Known rows, with every step that occurs
somaf ruba tuka gato rusokog: 31.7,5.7,-16.4,2.9,14.3,28.3,7.7,11.2,6.6,21.7,-23.1,16.5,-15.5,-33.4,11.7,17.3,-13.6,-17.2,1.4,8.9,9.3,-24.4,65.3,24.6
ruba fira tuka gato rusokog gupepob: 32.7,25.8,-33.9,37.8,25.4,33.1,23.3,15.9,-4.9,7.8,-5.8,8.5,-25.1,3.2,30.2,16.7,-10.4,16.5,-2.7,4.1,12.3,-36.2,27.9,45.3
somaf ruba tuka: 49.9,8.2,-9.2,7.6,21.2,-0.4,38.7,10.4,-1.4,30.4,-7.6,-0.2,-21.8,-16.0,10.1,16.9,-9.5,-2.9,8.6,16.1,11.2,-28.8,54.6,0.6
tuka ruba somaf: 39.4,11.8,-13.6,5.1,13.5,3.3,26.5,9.6,-7.4,19.0,-13.3,-11.1,-23.8,-29.3,5.8,0.4,-3.9,33.0,14.6,22.5,11.1,-22.9,41.0,19.4
gato rusokog gupepob: 34.7,25.0,-18.1,5.1,28.1,29.6,41.9,1.9,-2.6,17.8,23.3,17.0,-29.4,-4.5,29.8,15.0,2.1,-4.4,-4.3,10.7,-0.3,-35.7,46.4,23.0
fira ruba tuka gato rusokog gupepob somaf: 20.7,30.0,-18.1,19.0,5.8,3.8,12.5,11.0,24.8,0.1,28.2,18.6,-22.4,11.9,27.7,36.9,-7.3,17.2,9.9,7.5,11.6,-28.6,55.1,42.1
rinon somaf ruba peme: 36.2,3.9,1.4,25.7,18.6,63.1,50.2,1.6,-19.1,16.1,-30.7,-8.1,-23.6,-29.1,12.1,10.7,-6.4,-11.2,13.4,11.1,8.8,-35.1,62.3,32.2
gato tuka: 38.9,30.4,-9.8,-3.6,18.5,-1.4,34.7,6.7,2.1,24.1,14.0,12.7,-24.6,-1.3,4.2,0.4,-3.6,-7.2,7.7,12.7,-2.1,-27.3,37.4,17.5
ruba fira tuka: 48.7,30.5,-21.9,34.8,23.0,-0.7,59.5,22.5,-13.9,19.0,0.3,-4.3,-32.7,10.1,12.3,7.4,-6.0,29.9,9.8,19.0,15.9,-28.7,28.6,8.1
peme ruba somaf: 52.9,23.9,-7.0,18.0,8.0,8.5,43.6,13.5,0.4,23.8,10.9,-0.5,-22.5,-19.6,-0.4,34.4,0.9,7.8,14.2,23.0,13.1,-32.5,60.4,1.4
gato tuka ruba: 41.3,16.7,-16.4,3.2,20.4,8.4,26.0,8.7,-9.0,24.2,-4.2,-4.3,-20.9,-19.2,10.7,-16.2,-7.9,-0.5,11.7,12.7,0.9,-20.8,38.8,29.5
gato tuka fira: 44.1,21.9,-21.1,11.9,22.6,3.4,38.8,13.1,9.1,22.9,11.6,3.2,-23.2,0.1,7.6,-1.1,-0.3,3.8,17.3,16.6,-5.4,-23.2,23.8,25.4
peme ruba tuka: 59.4,27.3,-10.8,19.7,16.1,-1.6,45.8,21.0,2.2,22.0,21.9,5.8,-25.0,-4.9,0.1,28.1,-6.3,0.0,11.5,13.1,14.9,-30.7,66.3,1.6
somaf gupepob: 32.8,3.7,-10.7,4.2,28.1,0.6,30.1,0.0,-4.3,22.2,3.4,7.3,-36.8,-18.0,8.2,29.3,1.8,-5.0,11.5,12.9,-1.7,-26.2,22.2,13.1
gupepob somaf: 26.4,22.3,-12.5,15.5,15.2,1.7,57.1,7.0,-3.0,9.8,8.6,13.1,-30.7,-3.4,10.5,25.2,5.0,11.3,12.0,27.0,1.8,-23.4,53.4,11.7
rinon somaf: 25.0,21.7,-8.6,-3.5,15.0,37.5,56.7,3.6,-10.4,12.1,1.1,2.5,-30.4,-28.9,8.0,15.5,-2.1,6.9,10.6,12.6,3.6,-31.7,37.2,18.3
somaf ruba fira tuka gato: 42.5,2.9,-28.2,46.0,18.7,21.5,25.4,19.7,-18.7,24.6,-46.2,-18.0,-22.6,-30.6,16.4,20.2,-14.7,13.3,11.6,17.4,19.4,-29.1,34.4,20.1
rinon somaf ruba tuka: 36.5,7.2,-4.5,-0.9,16.9,35.4,52.3,6.7,-1.9,20.2,-10.4,2.3,-17.9,-28.2,13.2,15.5,-11.6,-9.6,11.0,8.1,9.9,-32.5,50.8,10.4
peme ruba fira tuka: 64.7,29.5,-22.4,55.7,20.1,14.2,64.1,28.4,-17.6,22.3,7.1,-8.7,-27.9,0.5,14.4,25.5,-5.5,11.3,14.4,20.1,21.2,-30.4,51.3,1.9
gupepob rusokog: 30.1,15.3,-17.3,10.4,19.4,-4.8,43.5,5.6,-11.9,15.6,16.5,-0.8,-36.1,-14.6,16.4,29.0,1.0,26.7,9.2,18.9,7.2,-24.6,58.1,-4.8
gupepob somaf ruba tuka: 37.7,9.2,-7.9,18.8,16.7,-0.3,51.9,9.3,6.6,18.1,-1.0,13.0,-17.9,-1.9,15.6,26.2,-4.7,-4.5,12.2,22.6,9.2,-23.5,66.4,3.8
fira tuka gato rusokog gupepob: 16.7,20.8,-31.3,13.2,14.3,20.3,11.1,14.0,5.6,7.8,-2.9,20.4,-20.0,-16.0,29.1,12.7,-14.1,15.7,-4.5,6.4,12.2,-34.7,33.0,26.9
tuka ruba somaf gupepob: 35.6,-6.1,-10.9,3.9,22.4,2.3,13.9,0.8,-1.4,19.8,-11.4,-4.9,-25.1,-30.9,10.1,14.4,-2.6,14.0,17.8,15.0,4.2,-21.1,21.1,25.9
rinon somaf gupepob rusokog gato tuka: -9.0,0.0,-16.8,2.9,18.2,21.1,0.7,-21.8,12.4,5.6,20.4,12.9,-15.5,-0.5,27.6,30.2,-7.7,-13.9,10.4,-5.0,-2.6,-30.0,15.6,30.8
gato rusokog gupepob somaf ruba: 27.7,7.9,-15.9,24.1,25.1,45.9,56.4,-3.4,-0.9,17.0,6.8,19.2,-17.1,-11.8,46.8,28.9,4.0,-26.9,1.3,21.6,-1.3,-31.4,68.1,17.7

Rows
4.2,5.3,-14.9,4.1,14.2,-25.1,-19.3,-19.5,26.9,13.1,26.5,15.7,-13.0,17.1,18.6,32.5,-5.7,5.3,8.2,5.1,1.9,-28.2,16.8,19.9 | ruba somaf gupepob rusokog gato tuka
0.2,-3.3,-25.9,22.9,10.5,11.8,4.1,-13.0,21.6,7.5,31.9,-12.6,-19.1,1.4,37.8,36.2,-5.0,14.1,31.2,2.8,1.3,-23.0,0.5,34.7 | rinon somaf gupepob rusokog gato tuka fira ruba
38.4,6.7,-32.5,47.0,27.6,51.1,22.8,13.2,-11.4,19.2,-26.8,-2.0,-17.3,-18.0,41.9,19.9,-13.0,-4.8,-0.7,7.1,14.2,-36.4,40.6,35.1 | somaf ruba fira tuka gato rusokog gupepob
20.2,7.3,-15.2,14.6,9.7,27.7,20.7,9.8,14.6,9.5,-15.9,28.1,-10.8,-18.6,16.4,27.9,-9.0,-19.8,4.7,16.2,6.3,-19.6,74.7,29.7 | gupepob somaf ruba tuka gato rusokog
19.8,13.7,-27.1,10.8,15.8,4.7,-4.6,-4.1,-3.1,17.9,-7.8,-12.2,-13.1,-7.1,14.6,-12.1,-11.6,0.7,8.6,12.0,7.7,-24.8,24.2,33.5 | rusokog gato tuka ruba
11.2,6.0,-30.8,16.3,15.5,-2.7,-6.2,-7.5,-3.1,12.5,7.2,-15.1,-14.4,-4.3,28.5,0.7,-11.2,16.3,8.8,9.8,9.6,-21.4,41.7,23.1 | gupepob rusokog gato tuka ruba
26.7,26.2,-22.9,18.4,-1.7,-26.7,-0.9,1.6,31.8,19.7,20.9,-16.4,-12.6,17.3,12.7,10.1,-5.1,36.9,27.9,22.4,11.0,-27.6,5.2,26.8 | rusokog gato tuka fira ruba somaf
12.7,-6.5,-27.8,33.6,7.5,-28.7,-5.3,-7.8,24.2,13.1,25.1,-22.3,-25.6,3.0,30.0,51.6,1.3,52.5,31.9,21.0,13.5,-22.8,6.2,12.2 | tuka fira ruba somaf gupepob rusokog gato
32.5,6.5,-4.7,-2.1,20.8,-8.2,20.9,-0.8,9.8,21.1,5.2,12.2,-29.5,-11.8,3.0,30.8,1.4,7.7,12.6,15.4,0.5,-28.2,20.8,14.2 | ruba somaf gupepob
48.1,25.5,-34.3,60.2,22.2,47.9,29.7,23.0,-7.1,11.5,0.6,2.5,-20.2,-7.0,31.6,33.4,-9.6,-2.0,2.0,4.2,17.2,-38.1,49.6,36.0 | peme ruba fira tuka gato rusokog gupepob
13.4,10.1,-35.5,26.1,17.3,-9.6,8.6,-3.3,13.9,12.2,20.3,-5.7,-16.3,15.2,24.3,15.9,-2.9,21.4,13.9,14.0,2.8,-23.7,24.8,20.2 | gupepob rusokog gato tuka fira
36.9,22.2,-29.4,38.0,17.1,4.2,24.3,23.7,-12.2,12.7,-24.8,-7.8,-30.7,-9.1,4.9,16.2,-12.3,35.5,9.6,14.0,18.0,-28.3,22.8,27.2 | ruba fira tuka gato
21.3,8.7,-20.6,19.0,7.5,-27.3,-16.3,-6.6,38.0,20.6,22.4,-8.9,-14.6,15.3,16.8,24.3,-3.8,18.6,30.7,15.1,4.0,-25.1,-13.1,33.5 | rusokog gato tuka fira ruba somaf gupepob
37.3,4.2,-24.2,34.4,29.4,33.4,54.5,9.4,22.3,12.6,14.6,20.8,-11.0,12.4,45.6,24.2,0.4,-10.1,10.2,17.1,0.7,-26.6,56.9,27.7 | gato rusokog gupepob somaf ruba tuka fira
23.3,-6.4,-31.0,41.4,35.0,8.8,-9.2,-13.1,-7.9,13.4,4.6,-18.7,-20.8,12.3,33.0,18.2,-6.1,-1.7,13.5,0.0,2.7,-20.6,17.0,47.4 | somaf gupepob rusokog gato tuka ruba fira
3.4,-6.4,-25.8,18.2,23.3,-11.0,-2.3,-16.2,0.5,10.9,13.8,-2.3,-30.0,-4.1,25.9,44.7,-1.3,12.5,7.9,10.4,6.1,-27.8,24.2,6.3 | somaf gupepob rusokog gato
-7.3,-13.0,-23.3,8.1,19.1,30.7,-6.6,-20.3,2.2,4.0,5.6,-5.1,-11.5,-18.8,34.3,12.4,-11.8,-8.6,13.8,-5.4,0.9,-22.4,16.5,42.6 | rinon somaf gupepob rusokog gato tuka ruba
19.6,2.2,-16.1,2.2,19.1,68.9,17.6,0.9,7.3,10.5,-14.4,14.0,-10.0,-33.8,32.2,22.5,-15.6,-23.8,-1.1,-8.1,6.1,-39.5,51.0,45.6 | rinon somaf ruba tuka gato rusokog gupepob
31.7,18.6,-17.9,2.6,13.3,-11.7,3.5,15.6,7.1,12.0,-7.8,5.4,-27.0,-13.4,-9.3,20.4,-12.6,23.2,7.1,7.0,11.8,-28.3,40.0,27.8 | ruba tuka gato
40.1,13.6,-17.0,37.6,15.9,4.8,29.9,21.5,-16.9,10.5,-24.7,-8.2,-24.2,-5.3,9.9,-21.0,-15.4,39.0,11.0,17.8,23.2,-23.7,50.3,24.9 | fira tuka ruba peme
30.4,-4.5,-16.7,10.2,14.9,-13.8,16.3,11.9,5.2,17.2,-13.8,3.7,-17.9,-22.7,16.0,2.7,-12.6,33.1,15.6,17.3,14.9,-20.2,15.4,11.4 | fira tuka ruba somaf gupepob
49.0,33.4,-7.7,3.5,8.4,-29.2,36.1,17.4,7.6,21.8,27.7,-7.0,-34.4,4.7,3.5,18.1,-8.3,33.8,18.8,16.3,17.3,-26.9,44.1,3.6 | fira ruba tuka
